Each row comes from the steps of one walk. Every step used is in the known rows, and no mark comes twice. Write the walk behind each row, first mark first.
Known rows:
pefeme > vovof > daso > pitet > refud > kuvuv: [-0.91 -1.61 -1.28 -1.01 -1.68  1.31  4.08 -3.63 -0.50 -1.90 -0.12  0.05
  0.68 -0.65 -4.48 -3.23  1.36 -0.73  2.99  2.60  4.00]
gelu > pitet > refud > kuvuv > pefeme > vovof: [-0.40 -1.25  0.34  0.08 -2.80 -1.74  6.77  0.19 -1.56 -0.78 -2.15 -2.04
  4.24 -1.32 -2.25 -0.79 -0.87 -0.74  1.33  5.23  2.32]
tage > daso: [-1.34 -4.40  6.02 -0.79  1.37  0.60  2.89 -1.31  2.59  2.57 -1.27 -2.55
  4.01  3.73  0.96  2.30  0.03  3.86 -2.34  1.15 -4.70]
daso > pitet: [-3.33 -4.45  4.42 -0.38 -1.44  2.90  2.49 -1.32  1.45  1.58 -2.14 -4.43
  2.79  0.57  0.94  2.73 -1.31  2.54 -3.18  1.85 -1.09]
tage > daso > pitet > refud > kuvuv: [-0.70 -2.94  3.51 -0.51  2.69  1.20  5.70 -1.94  2.47  1.09  3.22 -1.04
  2.33 -0.04 -1.21 -0.87  1.32  2.30  1.31 -0.56 -0.07]
pitet > pefeme > kuvuv: [-0.03 -3.44  2.70 -1.20 -0.76 -0.03  0.84  2.62  0.95 -1.68  0.37 -2.76
  3.20  1.43 -1.87  1.93  1.24  5.09 -2.89  4.60  1.22]
pitet > refud > kuvuv > gelu: [ 0.98 -1.00  5.19 -2.75 -2.48 -2.00  2.02 -0.63  1.49 -1.69  1.50 -0.66
  0.62 -0.44  0.48 -1.62  0.37 -0.05 -2.86  3.17  1.20]
pefeme > vovof > refud > kuvuv > gelu > pitet > daso: [-1.71 -0.38  2.94 -0.88 -3.90  1.43  6.17 -2.48  0.58 -2.04 -3.44  1.29
 -0.11  0.94 -3.04 -4.63 -3.65 -3.05  0.58  4.66  3.08]
vovof > refud > kuvuv > daso: [-0.75 -1.24  4.99 -1.09  0.49  0.15 -1.59 -0.48  1.67 -2.58 -2.26  2.01
  1.31  0.52 -1.40 -4.07  0.66  0.11 -3.34  3.87 -1.29]
daso > pitet > refud: [-1.21 -4.42  2.66 -1.41 -0.82  0.94  4.18 -2.04  0.29  2.44  1.54 -3.58
  2.97 -1.47  3.23  2.12  0.87  1.83 -1.89  1.37  0.35]
vovof > daso > pitet: [-2.76 -4.11  2.73 -0.86 -0.92  2.56  0.87 -4.86  2.16  1.19 -1.81 -2.58
  2.30  3.10 -2.79  0.26  0.01  1.80 -1.75  2.02 -0.62]
daso > pitet > pefeme > kuvuv: [-1.35 -3.58  1.92 -0.70 -0.18  1.46  2.18  1.51  1.39 -1.44  1.47 -3.94
  2.57 -0.45 -2.75  2.13 -0.05  4.29 -1.77  2.97  2.69]
refud > kuvuv > daso: [-1.54 -1.50  5.04 -0.94 -1.33  0.65 -1.73 -0.88  3.66 -4.35 -2.72 -0.96
  1.54  0.96 -2.29 -1.91  2.72  1.25 -3.81  3.97 -2.09]
kuvuv > refud: [-0.93 -3.19  4.91 -1.85 -0.98 -2.57  0.63 -1.40  0.22  1.17 -1.69 -4.05
  2.53 -0.43  1.67  2.18  0.08  1.59 -3.48  4.95 -2.90]
daso > pitet > refud > kuvuv: [-1.51 -2.93  2.76 -0.83 -0.70  2.00  3.74 -1.06  0.84 -0.38  1.55 -2.00
  1.79 -1.47 -0.48 -0.57  0.99  1.72 -0.79  1.77  1.96]
tage > daso > pitet > pefeme: [ 0.34 -4.59  3.30 -1.51  2.46  0.98  5.14 -1.22  3.52  2.46  3.50 -3.30
  4.10  1.00 -0.21  3.98  0.80  3.20 -0.95 -0.76 -1.40]
refud > kuvuv > pefeme > vovof > daso: [ 0.18 -0.37  1.10 -1.14 -2.25 -1.42 -0.37 -2.47 -0.20 -2.73 -3.70 -0.70
  2.42  1.92 -6.63 -2.03  1.25 -0.90  1.20  5.82  0.42]
tage > daso > pitet > pefeme > vovof: [ 0.53 -3.73  1.01 -1.17  1.20  0.41  7.04 -0.44  1.36  1.27  1.44 -3.01
  3.51 -0.72 -0.41  3.52 -0.08  1.54  1.39 -0.02  0.11]
vovof > daso: [-1.77 -3.99  3.54 -1.43 -1.43  1.06 -0.64 -3.83  1.75  0.66 -2.63 -1.46
  2.97  4.79 -2.04  0.11  1.16  2.66 -2.95  3.63 -1.90]
vovof > daso > pitet > pefeme > kuvuv: [-0.78 -3.17  0.05 -1.11  0.35  1.35  0.48 -2.04  2.13 -1.76  1.76 -2.04
  2.07  2.09 -6.48 -0.34  1.09  3.66 -0.43  3.10  3.09]
pefeme > vovof > daso > pitet > refud: [-0.54 -3.30 -1.25 -1.59 -1.59  0.07  4.47 -4.59 -1.15  0.78 -0.33 -1.40
  1.93 -0.58 -0.84 -0.52  1.35 -0.54  1.99  2.39  2.48]
refud > kuvuv > gelu > vovof > daso > pitet > pefeme: [ 0.20 -0.84  1.07 -2.03 -1.67 -0.37  3.48 -2.62  2.80 -3.16  3.18  1.72
 -1.81  3.11 -7.10 -0.20 -1.10 -1.97 -0.82  2.97  2.33]
tage > daso > pitet > refud > kuvuv > gelu: [ 0.65 -1.07  5.06 -1.90  1.38 -1.25  5.21 -2.46  3.57  0.20  4.05 -0.84
  0.22 -0.76 -0.99 -1.85 -0.36 -0.31  0.30 -0.75  0.42]
tage > daso > pitet: [-2.56 -4.49  5.19 -0.16  1.92  2.08  4.25 -2.38  2.98  3.02 -0.44 -3.55
  3.21  2.05  0.27  2.39 -0.87  3.13 -1.10 -0.41 -3.21]

Write each row's walk:
[-0.59 -1.69  5.13 -1.12 -1.20 -0.58 -0.74  0.04  1.27 -1.07 -2.28 -2.81
  3.52  1.00 -2.42  0.72  0.71  1.47 -2.60  5.01 -1.38] -> refud > kuvuv > pefeme
[ 1.31 -0.86  1.05 -0.93  2.02 -2.39  6.05 -1.49 -0.07  0.38  1.85 -1.95
  2.97 -2.99 -2.33 -0.44  1.18 -1.13  4.10  1.40  0.83] -> tage > daso > pitet > refud > kuvuv > pefeme > vovof
[ 0.54 -2.07  1.17 -1.75 -2.25 -2.60  0.15 -3.58 -0.85 -0.06 -4.03 -2.29
  3.65  2.09 -3.00  0.51  1.16 -0.63  0.02  5.56 -1.08] -> kuvuv > pefeme > vovof > daso
[-0.06 -1.05  4.28 -2.23 -1.92 -0.37  3.54 -1.67  1.93 -1.18  2.41 -1.71
 -0.22 -2.29 -0.22 -1.35 -0.65 -0.90 -1.66  1.39  2.49] -> daso > pitet > refud > kuvuv > gelu
[ 0.69 -2.00  1.69 -1.92 -2.98 -2.02  7.59  1.09 -0.95  0.79 -1.43  0.23
  2.72 -0.44  0.26  0.14 -5.84 -1.79 -1.91  3.63  2.91] -> kuvuv > gelu > pitet > pefeme > vovof > refud
[ 0.16 -0.20  0.12 -1.55 -4.39 -0.68  5.33 -1.88  2.41 -4.21 -1.42  0.51
  1.03  2.64 -8.02 -2.63 -2.55 -1.59  0.14  4.33  4.24] -> refud > kuvuv > gelu > pitet > pefeme > vovof > daso
[ 0.51 -1.67  3.14 -1.66 -2.00 -3.16  3.07  3.12  0.59 -2.83  1.64 -0.47
 -0.47  2.41 -2.32  2.58 -1.72  1.47 -3.21  5.58  0.68] -> pitet > pefeme > kuvuv > gelu > vovof
[ 0.60 -1.90 -0.28 -1.79  1.22 -2.73  0.23 -2.94  1.29 -1.86  3.01 -2.46
  0.96 -0.50 -6.70 -0.61  1.63  1.95  0.40  4.62  2.65] -> vovof > daso > pitet > pefeme > kuvuv > refud
[-0.10 -4.25  0.70 -2.28 -0.36  1.39  1.74 -3.99  2.55  0.66  2.16 -2.27
  3.17  2.12 -3.26  1.71  1.82  2.02 -1.61  1.80  1.43] -> vovof > daso > pitet > pefeme
[ 1.54 -1.73  3.39 -2.12 -0.61 -2.56  0.89 -0.37 -0.02 -0.23  1.33 -1.90
  3.77 -0.88 -0.11 -0.15  2.99  0.90 -1.44  4.55  0.02] -> pitet > refud > kuvuv > pefeme
[-1.94 -2.08  4.50 -0.30 -0.71 -0.68 -2.59  0.16  2.47 -3.93 -3.12 -2.41
  1.45  0.99 -1.96 -1.56  1.99  3.02 -3.74  5.02 -1.83] -> pefeme > kuvuv > daso
[-0.46 -4.58  3.51 -1.22  2.56  0.16  6.07 -2.78  1.87  3.83  3.13 -2.72
  3.55 -0.03  2.36  1.78  1.14  2.39  0.07 -0.87 -1.67] -> tage > daso > pitet > refud
[ 0.84 -2.33  2.27 -1.08  4.19 -3.20  3.47 -0.28  2.16  0.05  4.59 -3.58
  1.89 -1.65 -3.59  1.22  0.48  3.24  1.08  2.18 -0.08] -> tage > daso > pitet > pefeme > kuvuv > refud
[ 0.16 -0.97  4.05 -1.81 -2.56 -2.27  4.74  0.60  0.06 -1.55  1.74  1.58
 -1.05  1.40  0.20 -0.15 -0.84 -1.23 -2.27  4.28  0.20] -> pitet > refud > kuvuv > gelu > vovof
[ 0.68 -3.60  1.09 -2.03 -2.81 -0.50  4.05  1.48 -0.60 -0.66 -1.24 -2.98
  3.82 -0.41  0.91  3.61  0.71  1.79 -1.77  4.07  0.96] -> pitet > pefeme > vovof
[-0.81 -3.71 -1.47 -0.75 -3.15  0.75  6.21 -2.08  0.58 -0.54 -2.25 -1.22
  4.33  3.48 -4.74  0.87 -0.86  1.18 -0.11  4.23  2.20] -> gelu > pitet > pefeme > vovof > daso
[ 2.16 -0.44  0.71 -2.19 -0.22 -1.54  1.28  1.30 -0.01 -4.42 -0.55  2.52
  1.49 -2.22 -1.91 -3.03  1.52 -1.40 -0.66  4.42  1.93] -> pitet > pefeme > vovof > refud > kuvuv > daso
[ 1.30 -3.26 -0.68 -2.51 -2.29 -0.70  2.26 -1.95  0.10 -1.14 -0.94 -1.00
  3.22  2.24 -2.64  1.35  2.03  1.13 -0.31  4.19  1.35] -> pitet > pefeme > vovof > daso
[ 0.02 -1.72  2.27 -1.65 -0.28  1.08  0.52 -0.98  4.64 -4.41  2.22 -1.76
  1.65 -1.89 -3.39 -0.42  3.11  0.56 -2.58  2.18  1.15] -> refud > kuvuv > daso > pitet > pefeme
[-0.26 -3.45  2.55 -1.90 -0.18 -0.93  1.84 -3.43  2.27 -0.21  1.57 -2.82
  2.14 -2.85  2.91  0.19  3.55  0.04 -2.58  1.50 -0.77] -> kuvuv > daso > pitet > refud
[ 0.58 -1.54  3.24 -1.90 -0.71 -1.18 -0.06 -1.39  2.41 -3.52  0.78  0.02
  1.73 -0.88  0.12 -2.63  4.62  0.66 -2.58  3.49 -0.38] -> pitet > refud > kuvuv > daso
[-2.32 -4.23  4.04 -0.17 -0.17  0.27  3.84  1.17 -2.48  2.90 -2.23  1.88
  1.67  3.61  2.21  1.84 -3.21  0.86 -3.16  4.51 -2.70] -> gelu > vovof > refud
[ 2.45  0.18  2.47 -3.01 -2.14 -2.27  3.48  2.07 -0.81 -2.61  0.15  2.21
  0.30 -1.75 -1.61 -2.19 -2.77 -2.27 -0.98  4.02  3.85] -> pitet > pefeme > vovof > refud > kuvuv > gelu
[ 0.87 -1.86  0.87 -0.79  3.05  1.01  6.79  0.81  0.09  0.24  2.02  1.64
  2.11 -1.41 -3.31 -1.37 -1.94  0.17  3.14  0.31  2.44] -> tage > daso > pitet > pefeme > vovof > refud > kuvuv
[ 0.19 -3.33  0.10 -1.67 -0.43  0.52  5.43  0.73 -2.21  1.68 -0.04 -0.74
  2.99 -2.68  1.07  1.60 -2.35 -0.23  0.03  2.23  3.15] -> daso > pitet > pefeme > vovof > refud
